Each row was made from one walk, in order. Every step used is in the known rows, and no mark comes twice. Write each row's walk.
Known rows
rigom/goro/dimenud/zufod/zisidab: | -.06 | -.12 | -.02 | -.03 |  .20 | -.03 |  .01 |  .29 |  .23 |  .04 |  .00 | -.12 | -.16 |  .26 | -.41 | -.06 | -.23 | -.07 | -.22 | -.04 |
rigom/lumaron: |  .29 | -.24 | -.10 | -.06 |  .13 |  .00 | -.05 |  .16 | -.08 |  .04 |  .20 | -.01 |  .01 |  .28 | -.29 | -.29 | -.07 | -.05 |  .10 | -.06 |
rigom/goro/dimenud/zufod: | -.03 | -.11 | -.01 | -.11 |  .28 |  .00 | -.04 |  .12 |  .09 |  .00 | -.05 | -.16 | -.08 |  .45 | -.30 | -.26 | -.34 | -.07 | -.16 | -.02 |
zufod/zisidab/goro/rigom: | -.02 | -.16 | -.17 |  .15 |  .04 | -.21 |  .00 |  .15 |  .09 |  .14 |  .11 |  .12 | -.27 |  .13 | -.46 |  .16 |  .07 | -.09 | -.22 | -.27 |
goro/rigom/lumaron/dimenud: |  .37 | -.22 | -.16 | -.36 |  .21 |  .26 | -.02 | -.01 | -.10 |  .05 |  .25 |  .03 | -.18 |  .30 | -.22 | -.26 | -.08 |  .07 | -.07 | -.13 |
dimenud/zufod/zisidab/goro/rigom: | -.08 | -.19 | -.11 |  .26 |  .15 | -.19 | -.04 |  .18 |  .13 |  .06 |  .05 |  .17 | -.20 |  .36 | -.45 |  .10 | -.09 | -.08 | -.23 | -.16 |
zisidab/lumaron/rigom/goro/dimenud/zufod: |  .17 | -.07 |  .09 | -.19 |  .27 |  .00 |  .07 |  .30 |  .05 |  .11 | -.12 | -.20 |  .00 |  .58 | -.02 | -.28 | -.50 | -.14 | -.17 |  .11 |
lumaron/dimenud/goro/rigom/zufod/zisidab: |  .16 |  .05 | -.10 | -.26 |  .05 |  .24 |  .06 |  .04 |  .09 |  .15 |  .28 |  .24 | -.23 |  .08 | -.38 | -.07 |  .17 |  .01 | -.28 | -.12 |
zisidab/goro/dimenud/zufod: |  .00 | -.10 |  .04 |  .25 |  .25 | -.08 | -.12 |  .03 |  .08 |  .10 |  .01 |  .06 |  .02 |  .35 | -.33 | -.28 | -.35 | -.13 | -.12 | -.09 |
dimenud/goro: |  .25 | -.04 | -.01 |  .00 |  .05 | -.02 | -.10 |  .04 |  .02 |  .10 |  .20 |  .06 | -.03 |  .26 | -.35 | -.38 | -.03 | -.19 | -.14 |  .01 |
zisidab/lumaron/rigom/goro/dimenud: |  .23 | -.04 |  .03 | -.33 |  .16 | -.02 |  .10 |  .26 |  .01 |  .18 | -.06 | -.24 | -.08 |  .33 | -.02 | -.20 | -.33 | -.15 | -.16 |  .01 |
goro/dimenud/zufod: |  .16 | -.11 | -.02 |  .07 |  .22 |  .09 | -.11 |  .14 |  .14 | -.01 |  .02 | -.03 |  .02 |  .27 | -.29 | -.39 | -.30 | -.08 | -.07 |  .04 |
dimenud/zufod/zisidab: |  .14 | -.16 | -.10 |  .16 |  .05 | -.02 | -.05 |  .38 |  .23 | -.05 |  .09 |  .05 | -.01 |  .27 | -.42 | -.15 | -.04 | -.07 | -.04 |  .07 |
goro/dimenud/zufod/zisidab: |  .13 | -.13 | -.02 |  .13 |  .13 |  .05 | -.07 |  .30 |  .29 |  .02 |  .06 |  .02 | -.04 |  .07 | -.38 | -.16 | -.20 | -.08 | -.11 |  .03 |
rigom/goro/dimenud: |  .04 | -.08 | -.07 | -.24 |  .16 | -.03 |  .01 |  .10 |  .05 |  .09 |  .01 | -.20 | -.16 |  .21 | -.32 | -.19 | -.17 | -.06 | -.16 | -.12 |
lumaron/dimenud/goro: |  .37 |  .02 |  .01 | -.23 |  .07 |  .25 | -.10 | -.03 |  .04 |  .11 |  .27 |  .09 | -.05 |  .25 | -.29 | -.50 | -.03 | -.13 | -.18 |  .03 |
rigom/zufod/zisidab/lumaron/dimenud/goro: |  .28 |  .00 |  .01 | -.30 | -.03 |  .10 |  .08 |  .15 |  .18 |  .26 |  .22 |  .20 | -.01 |  .08 | -.23 | -.32 |  .06 | -.04 | -.13 |  .08 |
zisidab/goro/rigom: |  .01 | -.15 | -.16 |  .06 |  .12 | -.20 | -.04 | -.01 | -.05 |  .10 |  .07 |  .07 | -.19 |  .31 | -.36 | -.06 | -.04 | -.07 | -.17 | -.24 |
zufod/zisidab/lumaron/rigom/goro: |  .20 | -.10 | -.04 | -.23 |  .00 | -.12 |  .16 |  .52 |  .10 |  .16 | -.01 | -.16 | -.12 |  .31 | -.15 |  .02 | -.06 | -.15 | -.13 |  .03 |

Which walk is each row?
| -.11 | -.06 | -.21 |  .01 |  .10 | -.16 |  .05 |  .00 | -.09 |  .12 |  .06 |  .16 | -.15 |  .32 | -.38 | -.01 |  .07 |  .03 | -.11 | -.29 | | zisidab/goro/rigom/zufod
|  .42 | -.15 | -.09 | -.38 |  .03 |  .12 |  .00 |  .12 |  .12 |  .11 |  .10 | -.05 |  .01 |  .22 | -.13 | -.52 | -.11 |  .00 | -.01 |  .12 | | zisidab/lumaron/dimenud
|  .03 | -.28 | -.12 |  .13 |  .13 | -.20 |  .00 |  .12 | -.04 |  .20 |  .21 |  .16 | -.23 |  .20 | -.38 |  .18 | -.01 | -.06 | -.12 | -.31 | | zufod/zisidab/goro/rigom/lumaron
|  .16 |  .05 | -.01 | -.25 |  .18 |  .12 |  .07 |  .26 | -.03 |  .08 |  .01 | -.21 | -.14 |  .30 | -.17 | -.11 | -.21 | -.15 | -.19 | -.13 | | lumaron/rigom/goro/dimenud
|  .15 | -.13 | -.16 | -.13 | -.10 | -.15 |  .13 |  .36 |  .19 |  .16 |  .05 |  .06 |  .04 |  .05 | -.29 | -.14 |  .10 |  .02 |  .05 |  .03 | | rigom/zufod/zisidab/lumaron
|  .37 | -.18 | -.05 | -.25 |  .15 |  .14 | -.04 |  .17 |  .15 |  .03 |  .04 | -.01 |  .10 |  .45 | -.13 | -.58 | -.27 |  .00 | -.02 |  .25 | | zisidab/lumaron/dimenud/zufod
|  .01 | -.09 | -.02 |  .19 |  .06 | -.15 | -.03 |  .15 |  .20 |  .22 |  .10 |  .07 | -.13 | -.08 | -.43 |  .00 | -.08 | -.14 | -.17 | -.22 | | zufod/zisidab/goro/dimenud
|  .31 | -.03 | -.06 | -.29 |  .13 |  .24 | -.09 | -.13 | -.01 |  .11 |  .26 |  .12 | -.22 |  .27 | -.27 | -.34 | -.04 | -.07 | -.30 | -.06 | | lumaron/dimenud/goro/rigom
|  .30 | -.23 | -.04 | -.08 |  .20 |  .25 | -.03 |  .29 |  .12 |  .01 |  .24 |  .10 |  .00 |  .33 | -.30 | -.27 | -.12 |  .01 |  .01 |  .06 | | rigom/lumaron/dimenud/zufod/zisidab
|  .19 | -.07 | -.08 | -.07 |  .10 | -.01 | -.10 | -.08 | -.04 |  .10 |  .18 |  .09 | -.19 |  .29 | -.34 | -.21 | -.04 | -.13 | -.27 | -.10 | | dimenud/goro/rigom
|  .13 | -.24 | -.05 | -.04 |  .37 |  .11 | -.07 | -.07 | -.12 |  .08 |  .19 |  .17 | -.12 |  .61 | -.24 | -.23 | -.29 |  .02 | -.13 | -.14 | | zisidab/goro/rigom/lumaron/dimenud/zufod
|  .07 | -.26 | -.13 |  .04 |  .21 | -.17 | -.03 | -.06 | -.18 |  .15 |  .17 |  .11 | -.17 |  .38 | -.30 | -.04 | -.13 | -.06 | -.09 | -.29 | | zisidab/goro/rigom/lumaron
|  .23 | -.11 | -.21 | -.43 | -.01 |  .10 |  .15 |  .20 |  .16 |  .15 |  .10 |  .12 | -.16 |  .05 | -.22 | -.09 |  .09 |  .14 | -.12 | -.03 | | goro/rigom/zufod/zisidab/lumaron/dimenud
|  .17 | -.20 | -.09 | -.18 |  .25 |  .08 | -.02 | -.10 | -.15 |  .16 |  .24 |  .13 | -.19 |  .37 | -.25 | -.16 | -.13 |  .01 | -.12 | -.27 | | zisidab/goro/rigom/lumaron/dimenud
|  .19 | -.06 |  .03 | -.25 |  .07 | -.06 |  .15 |  .43 |  .16 |  .23 | -.02 | -.19 | -.15 |  .13 | -.10 |  .01 | -.23 | -.15 | -.21 | -.02 | | zufod/zisidab/lumaron/rigom/goro/dimenud
|  .27 | -.02 | -.05 | -.45 |  .09 |  .14 |  .06 | -.12 | -.01 |  .22 |  .18 |  .17 | -.10 |  .31 | -.13 | -.38 | -.05 |  .03 | -.21 |  .01 | | zisidab/lumaron/dimenud/goro/rigom/zufod
|  .40 | -.17 | -.09 | -.30 |  .16 |  .26 | -.03 |  .08 | -.05 |  .05 |  .27 |  .00 | -.01 |  .25 | -.23 | -.41 | -.08 |  .01 |  .06 | -.04 | | rigom/lumaron/dimenud
|  .04 | -.01 | -.12 | -.04 |  .01 | -.01 |  .05 |  .10 |  .06 |  .14 |  .21 |  .23 | -.20 |  .11 | -.43 |  .04 |  .17 | -.04 | -.23 | -.15 | | dimenud/goro/rigom/zufod/zisidab
|  .39 | -.17 | -.10 | -.31 | -.05 |  .07 |  .04 |  .29 |  .25 |  .15 |  .14 |  .00 | -.05 |  .03 | -.22 | -.29 |  .00 | -.01 | -.06 |  .10 | | zufod/zisidab/lumaron/dimenud
|  .04 | -.07 | -.02 |  .11 |  .14 | -.11 | -.07 | -.01 |  .06 |  .18 |  .07 |  .02 | -.06 |  .11 | -.33 | -.21 | -.19 | -.13 | -.12 | -.21 | | zisidab/goro/dimenud
|  .08 | -.05 | -.20 | -.04 | -.07 | -.02 |  .08 |  .35 |  .15 |  .05 |  .12 |  .10 | -.03 |  .02 | -.45 | -.04 |  .23 |  .04 |  .02 | -.09 | | rigom/zufod/zisidab
|  .25 | -.27 | -.17 | -.12 |  .18 |  .01 | -.02 |  .06 | -.13 |  .04 |  .17 |  .01 | -.15 |  .30 | -.27 | -.15 | -.09 |  .01 | -.02 | -.15 | | goro/rigom/lumaron
|  .27 | -.22 | -.12 | -.08 | -.08 | -.18 |  .03 |  .35 |  .23 |  .14 |  .07 | -.01 | -.03 |  .03 | -.27 | -.18 |  .00 | -.07 | -.02 |  .08 | | zufod/zisidab/lumaron
|  .13 | -.22 |  .02 |  .10 |  .23 |  .09 | -.04 |  .21 |  .08 |  .12 |  .24 |  .19 | -.02 |  .39 | -.34 | -.17 | -.17 | -.05 | -.04 | -.07 | | rigom/lumaron/dimenud/zufod/zisidab/goro
|  .27 | -.26 | -.11 | -.14 |  .25 |  .25 | -.01 |  .21 |  .07 |  .00 |  .22 |  .13 | -.17 |  .34 | -.29 | -.11 | -.14 |  .07 | -.12 | -.03 | | goro/rigom/lumaron/dimenud/zufod/zisidab
|  .43 | -.06 |  .05 | -.33 |  .06 |  .11 | -.05 | -.03 |  .07 |  .22 |  .20 |  .06 |  .01 |  .28 | -.13 | -.59 | -.16 | -.13 | -.15 |  .16 | | zisidab/lumaron/dimenud/goro
|  .34 | -.13 | -.01 |  .07 |  .05 | -.02 |  .05 |  .56 |  .19 |  .05 |  .00 |  .02 |  .08 |  .38 | -.12 | -.17 | -.19 | -.14 | -.04 |  .21 | | dimenud/zufod/zisidab/lumaron/rigom
|  .01 | -.19 |  .02 | -.12 |  .19 | -.16 |  .05 |  .29 |  .26 |  .15 | -.08 | -.13 | -.10 |  .30 | -.24 | -.15 | -.36 | -.07 | -.18 |  .10 | | rigom/goro/dimenud/zufod/zisidab/lumaron
| -.11 |  .00 | -.06 |  .14 |  .04 | -.11 |  .06 |  .16 |  .16 |  .23 |  .09 |  .15 | -.07 | -.08 | -.45 |  .05 |  .02 | -.05 | -.09 | -.27 | | rigom/zufod/zisidab/goro/dimenud
|  .10 | -.17 | -.22 | -.20 | -.04 | -.15 |  .15 |  .27 |  .13 |  .14 |  .04 |  .10 | -.13 |  .08 | -.27 |  .02 |  .09 |  .08 | -.08 | -.07 | | goro/rigom/zufod/zisidab/lumaron
|  .39 | -.10 | -.06 | -.07 | -.06 | -.03 |  .09 |  .52 |  .16 |  .13 |  .06 | -.03 |  .00 |  .13 | -.13 | -.10 | -.03 | -.14 | -.04 |  .08 | | zufod/zisidab/lumaron/rigom
